Every row comes from one small tree of marks. The marks that hang from a mark follow it in brackets, in the order of their numbers. Every link used is in the known rows. Which tree was each row made from?
In the rows, zero is written as 128.
Known rows
k_61(k_291(k_342 k_757)): [140 157 125 144 153 106  64 139 154 159 142 150  98 167 134 136 111 126
 142 123 158 131 132 155 167 140 130  92 113 113 148 138 129]
k_109(k_958): [115 121 120 107 134 100 127 137 140 135 130 124 125 125 130 149 146  95
  95 119 175 129 106 175 135 135 118 152 139 113 117 127 130]
k_291(k_473): [126 143 115 109 118 121 122 125 111 152 157 115 116 134 137 130  97 129
 106 104 162 120 123 140 158 138 125 104 108 109 122 141 134]
k_308(k_109 k_613(k_832) k_953(k_342)): [ 86 177 110 116 127 109  97 128 129 104 102 120  84 141 126 114 241 144
 101  93 174  77  94 165 125 145  86 113 170 185  91 106 154]
k_613(k_832(k_291)): [116 140 140 129 138 115 102 153 133 116 142 131 115  74 125 147 138 106
 100 138 162 130  81 145 128 134 147 155  80 150 151 137 133]
k_308(k_613(k_832) k_953): [ 79 171 140 121 113  93 139 144 137 100 116 125 111  82 127 129 195 129
  95 133 155 112  57 172 150 133 105 139 129 153 124 119 138]
k_953(k_342(k_613)): [103 171  99 107 143 117 122 104  89 122 122 131  86 131 142 116 160 102
 128  93 131 111 125 131 124 114 132 105 144 139  71 124 149]
k_613(k_832): [109 156 128 112 123 118 142 136 119 118 141 126 121  63 127 139 143 112
  95 131 143 123  69 153 135 122 124 134 111 154 129 126 127]
k_832(k_291(k_958)): [149 125 147 126 161 116  81 176 143 148 136 137 139 121 135 134 123 103
 103 119 185 140 111 124 125 157 150 147 101 117 145 154 151]
k_308(k_109(k_958) k_613 k_953): [ 74 149 131 109 132  93 100 152 154 130  99 118 111 166 123 127 234 128
  90 104 213 102 107 189 124 166  86 131 178 129 110 130 147]
k_757(k_291(k_342(k_20 k_613))): [ 76 195 121 133 146 122 103 144  85 108 102 130 107 116 175 104 150 125
 111 167 123 113  99 127 158 122 138  58 131  88 106 127 146]
k_342(k_20(k_757) k_109(k_958) k_613): [ 53 183 128 162 132 130  95 153  68  93 120 126  65  96 151 122 205 113
 106 116 182 153 103 181 102 130 115 115 159  89  91 120 185]
k_109(k_342(k_20 k_613) k_958): [ 66 159 109 128 145 106 109 153  95 105  69 109  95 124 140 120 199  81
  92 133 151 118  88 165 111 113 135 132 159  91  85 120 159]
k_613(k_832(k_291(k_342 k_473 k_757))): [162 145  95 164 145 109  48 162 140 131 164 134  87 109 140 152  83 128
 131 149 160 119  96 149 142 158 151  81  59 152 175 116 131]
k_342(k_20 k_109 k_613(k_832(k_291))): [ 52 188 154 164 137 140  79 164  65  50 131 115  79  56 149 110 204 120
 100 158 172 131  70 140  99 132 142 113  89 134 117 152 168]
k_308(k_109): [ 95 152 126  95 136 136 103 133 119 157 126 125 117 122 126 125 170 128
  97  92 170 110 125 126 124 141 111  94 143 135 121 157 132]
k_61(k_123 k_291): [119 153 114 103 116 125 138 126 146 146 156 118 108 127 118 127 126 130
 125 125 202 130 129 154 162 128 109 157 116 125 124 172 129]
k_832(k_613): [ 96 138 132 112 117 110 137 115 124 145 131 133 117  68 172 109 156 114
 115 126 125 119 101 109 150 136 130 112 117 104 140 133 127]
k_613(k_832(k_291(k_342 k_958))): [162 136 110 127 148 117  61 186 151  97 137 136 127  94 139 148 119 101
  96 143 157 119  62 132 107 152 153 109  81 174 132 110 134]
k_20(k_757(k_291(k_473(k_302) k_958))): [177 176 173 170 144 112 117 165 142 163 151 102 144 149 169 126  66 138
 128 114 189 132 130 187 164 156 148 111 112 114 157  99 185]
k_109(k_342(k_613(k_832(k_291))) k_958): [100 152 117 132 152  99  87 173 139  85  89 117  91 100 117 149 178  69
  97 146 183 119  67 189  93 124 165 174  99 171 119 119 148]
k_308(k_953(k_342(k_20 k_109 k_613))): [ 47 196 114 150 131 121 112 107  49  72  81 114  57 156 153  84 186 153
 111 101 146 102 118 153 125 125  93  88 163 113  79 130 179]
k_770(k_123): [116 120 101 102 112 142 138 111 117 139 140 127 123  67 119 136 129 114
 115 104 152 136 108 121 152 109 131 138 127 111 121 131 120]
k_832(k_291(k_958) k_613): [138 122 152 138 148 111  90 164 149 148 141 136 137  84 176 105 145 109
 113 137 166 132 101  98 127 170 159 140  91 110 159 140 150]
k_308(k_613 k_953(k_342(k_20 k_109))): [ 59 165 125 142 121 103  84 122  78  74  85 120  63 157 156  98 243 139
 110  99 160  95 117 145 154 126  80  92 176  97  82 122 179]
k_342(k_20 k_613(k_832)): [ 56 199 131 139 129 129 141 144  72  91 135 114 110  47 145 108 183 118
  93 155 128 129  53 143 115 116 133 118 124 122  98 123 153]
k_308(k_109(k_342 k_958) k_613 k_953): [ 77 143 113 103 136  90  78 160 161 126  45 113  94 182 112 129 246 109
  84  94 205  87 107 189 124 148  95 127 184 142 108 127 149]
k_20(k_757(k_291)): [116 171 149 138 142 121 125 137 130 178 121 153 106 102 146 134 116 126
 118 116 161 148 132 163 183 128 133 130 138  95 158 131 155]
k_757(k_291): [113 158 154 114 144 115 134 134 134 156 122 136 132 116 147 127 122 124
 106 141 165 121 120 150 185 131 129 127 123 106 150 152 135]
k_308(k_109(k_342) k_613 k_953): [ 70 162 121 100 129 103  81 152 139 139  47 122  88 159 113 114 239 122
  94  83 175  83 112 150 138 135 100  90 170 144 116 144 146]
k_61(k_123 k_291(k_342(k_613))): [107 184  77 100 119 125 119 130 123 106 143 121  81 133 128 121 131 124
 139 134 173 115 116 139 136 123 124  91 110 150  88 153 122]
k_109(k_342(k_613) k_958): [ 90 152 102 105 141 102 114 147 124 114  76 119  96 129 126 139 176  70
 100 116 165 116  95 176 114 114 140 135 144 135  93 126 141]
k_20(k_757(k_291(k_958))): [146 170 161 146 157 124 117 170 145 180 129 151 131 110 154 128 113 125
 109 120 182 151 119 164 164 151 136 139 143 105 157 127 170]

Write each row's tree
[142 161 143 175 170 116  47 178 140 153 143 138 122 166 156 114 125 136
 126 143 167 139 110 144 151 162 129  99 133  83 138 128 161] | k_61(k_291(k_342(k_20) k_757 k_958))
[164 169 147 153 145 131 109 168 138 184 153 133 126 144 159 122  74 145
 110 116 196 148 129 170 176 168 139 126 124 104 153 124 177] | k_20(k_757(k_291(k_473 k_958)))
[ 90 178 156 159 144 124 119 142 102 171 114 142 106  98 159 116 139 140
 109 135 146 152 124 153 183 126 130 128 149  51 151 122 173] | k_342(k_20(k_757(k_291)))
[112 188  92 149 133 131  59 142  87 104 149 130  58 125 154 122 124 129
 143 121 165 110 121 141 131 145 123   4 100 144 120 149 141] | k_291(k_342(k_109 k_613) k_473 k_757)
[ 86 159 121 120 120  99  92 117 108  82  92 130  63 160 142 115 222 124
 120  86 171  90 125 156 153 130  84  95 161 140  87 132 160] | k_308(k_613 k_953(k_342(k_109)))
[ 99 155 111 123 124 112 111  99  99  97  88 126  71 168 134 116 146 146
 110  77 162  96 132 165 148 128  82 100 150 146 108 135 150] | k_308(k_953(k_342(k_109)))
[109 172 126 162 153 119 102 119  95 163 105 144  80 139 167 112 144 136
 124 113 137 133 146 150 182 118 126 129 169  66 121  98 185] | k_953(k_342(k_20(k_757(k_291))))
[119 167 101 149 171 106  51 156 121 142 128 156  79 106 141 138 130 101
 152 138 142 130 122 123 122 141 160  63  90 129 149 144 133] | k_832(k_291(k_342(k_613) k_757))
[ 48 169 133 142 136 127 102 149  74  70 118 109  90 106 155 115 211 108
  97 140 182 127  92 168 104 134 111 111 147  97  84 144 166] | k_342(k_20 k_109(k_958) k_613)
[ 91 125 109 125 140 102  97 152 119 123  68 111 107 137 135 134 179  87
  83 125 154 117  97 161 136 114 121 143 158  81 110 113 151] | k_109(k_342(k_20) k_958)
[ 67 167 136 105 127 108 102 143 132 143  99 125 106 143 126 112 224 144
  98  96 182 100 113 147 139 153  92  97 164 131 119 149 144] | k_308(k_109 k_613 k_953)
[119 130 145 164 156  99  83 142 147 178 140 154 103  66 170 116 144 113
 147 146 151 138 123 109 154 159 154 121  89  92 201 150 141] | k_832(k_291(k_757) k_613)
[175 145 113 165 173 110  44 197 164 129 146 151 119  80 139 151 114 108
 120 156 165 129  72 142 113 165 151 103  83 169 170 119 137] | k_613(k_832(k_291(k_342 k_757 k_958)))
[121 174 148 140 161 125 100 189 126 102 150 127 127  70 139 126 151 100
 101 147 181 138  60 146  89 156 164 152  86 172 124 142 158] | k_342(k_613(k_832(k_291(k_958))))
[109 159  99 113 147 107  69 145 108 108 119 140  87 118 142 134 139  95
 125 122 134 119 113 113 116 127 160  73  89 131 110 137 128] | k_832(k_291(k_342(k_613)))
[137 152  90 145 129 126  52 143 109 120 147 134  69 132 148 138 105 135
 134 116 167 110 128 143 154 148 111  18  99 134 142 144 134] | k_291(k_342(k_109) k_473 k_757)
[164 152 114 117 121 137 124 156 155 152 187  99 129 168 131 116  81 147
 117 122 236 128 125 162 158 166 115 151 107 131 120 167 151] | k_61(k_123 k_291(k_473 k_958))
[157 151 127 112 153 118  94 167 150 136 116 143 145 136 161 129 105 116
 103 146 160 110 101 137 161 150 133  82 123 132 131 130 134] | k_757(k_291(k_342 k_958))
[151 135 162 186 143  85  81 138 143 161 162 105 114 105 187 112 101 126
 168 138 161 116 135 135 153 166 164  93  60  99 202 120 158] | k_832(k_291(k_473(k_302) k_757) k_613)
[ 93 211 165 171 166 136 117 178  94 157 122 139 121  93 172  95 149 133
 109 144 165 158 101 152 144 149 144 125 156  75 125 129 196] | k_342(k_20(k_757(k_291(k_958))) k_613)
[119 125 100 117 132 111  87 116 114  89 116 123  79 163 139 140 178  96
 109  94 192 102 127 177 126 130  97 126 155 144  81 122 152] | k_953(k_342(k_109(k_958)))
[156 120 141 145 136 115  85 165 140 151 164 119 133 117 184 103 109 127
 115 130 181 125 111 110 141 188 161 127  76 103 158 134 157] | k_832(k_291(k_473 k_958) k_613)
[137 202 120 142 157 125  94 172 125 141 116 155 105 114 162 123 119 117
 122 128 155 140 105 151 137 144 152  76 133 133 117 111 162] | k_20(k_757(k_291(k_342(k_613) k_958)))
[115 188  80 116 112 124 113 139  94  79 154 112  89 101 146 131 112 123
 108 133 129 103  64 149 118 128 142  56  84 177  89 105 127] | k_291(k_342(k_613(k_832)) k_473)
[ 95 162  90 128 105 137  77 139 101  74 133 111  70 139 146 115 160 142
 122 139 189 111 116 133 150 123  92  74 121 113  99 158 138] | k_61(k_123 k_291(k_342(k_20 k_109)))
[120 187 103 116 132 121 105 135 107 119 134 121 102 153 166 118  92 133
 121 144 152 103 117 146 168 139 147  47  99 126 113 133 134] | k_757(k_291(k_342(k_613) k_473))
[ 57 185 101 128 124 137  76 140  51  59 108 124  69 102 162 107 187 118
 107 129 128 111  93 113 113 116 119  23 127 110  75 137 145] | k_291(k_342(k_20 k_109 k_613))
[ 88 134 123  95 137 110  74 159 148 132 127 122 113 141 131 139 252  93
  97 109 212 107 110 158 115 156 105 121 168 127  94 137 146] | k_308(k_109(k_958) k_613)
[102 159 120 129 140 116  95 142 108 127 103 134 116 125 169 119 134 132
 103 160 125 111 107 128 178 124 126  69 131  76 129 121 137] | k_757(k_291(k_342(k_20)))
[118 173 118 139 126 128  71 142 113 116 106 158  68 117 155 139 129 128
 121 116 161 125 127 154 167 124 120  51 128 128 139 124 147] | k_20(k_757(k_291(k_342(k_109))))
[ 62 199 116 147 128 139 101 125  46  41 124 111  64  86 157  99 219 123
 106 129 143 103  76 146 105 111 114  92 139 154  64 116 173] | k_953(k_342(k_20 k_109 k_613(k_832)))
[158 148 131 117 144 114  74 160 156 131 141 134 130 188 139 127 113 117
 109 112 171 125 108 146 141 149 134 115 116 133 106 129 139] | k_61(k_291(k_342 k_958))
[138 175 156 178 148 136 102 176 112 175 147 124 126 137 173 106  97 158
 101 132 183 151 121 160 176 163 136 125 138  58 147 115 194] | k_342(k_20(k_757(k_291(k_473 k_958))))
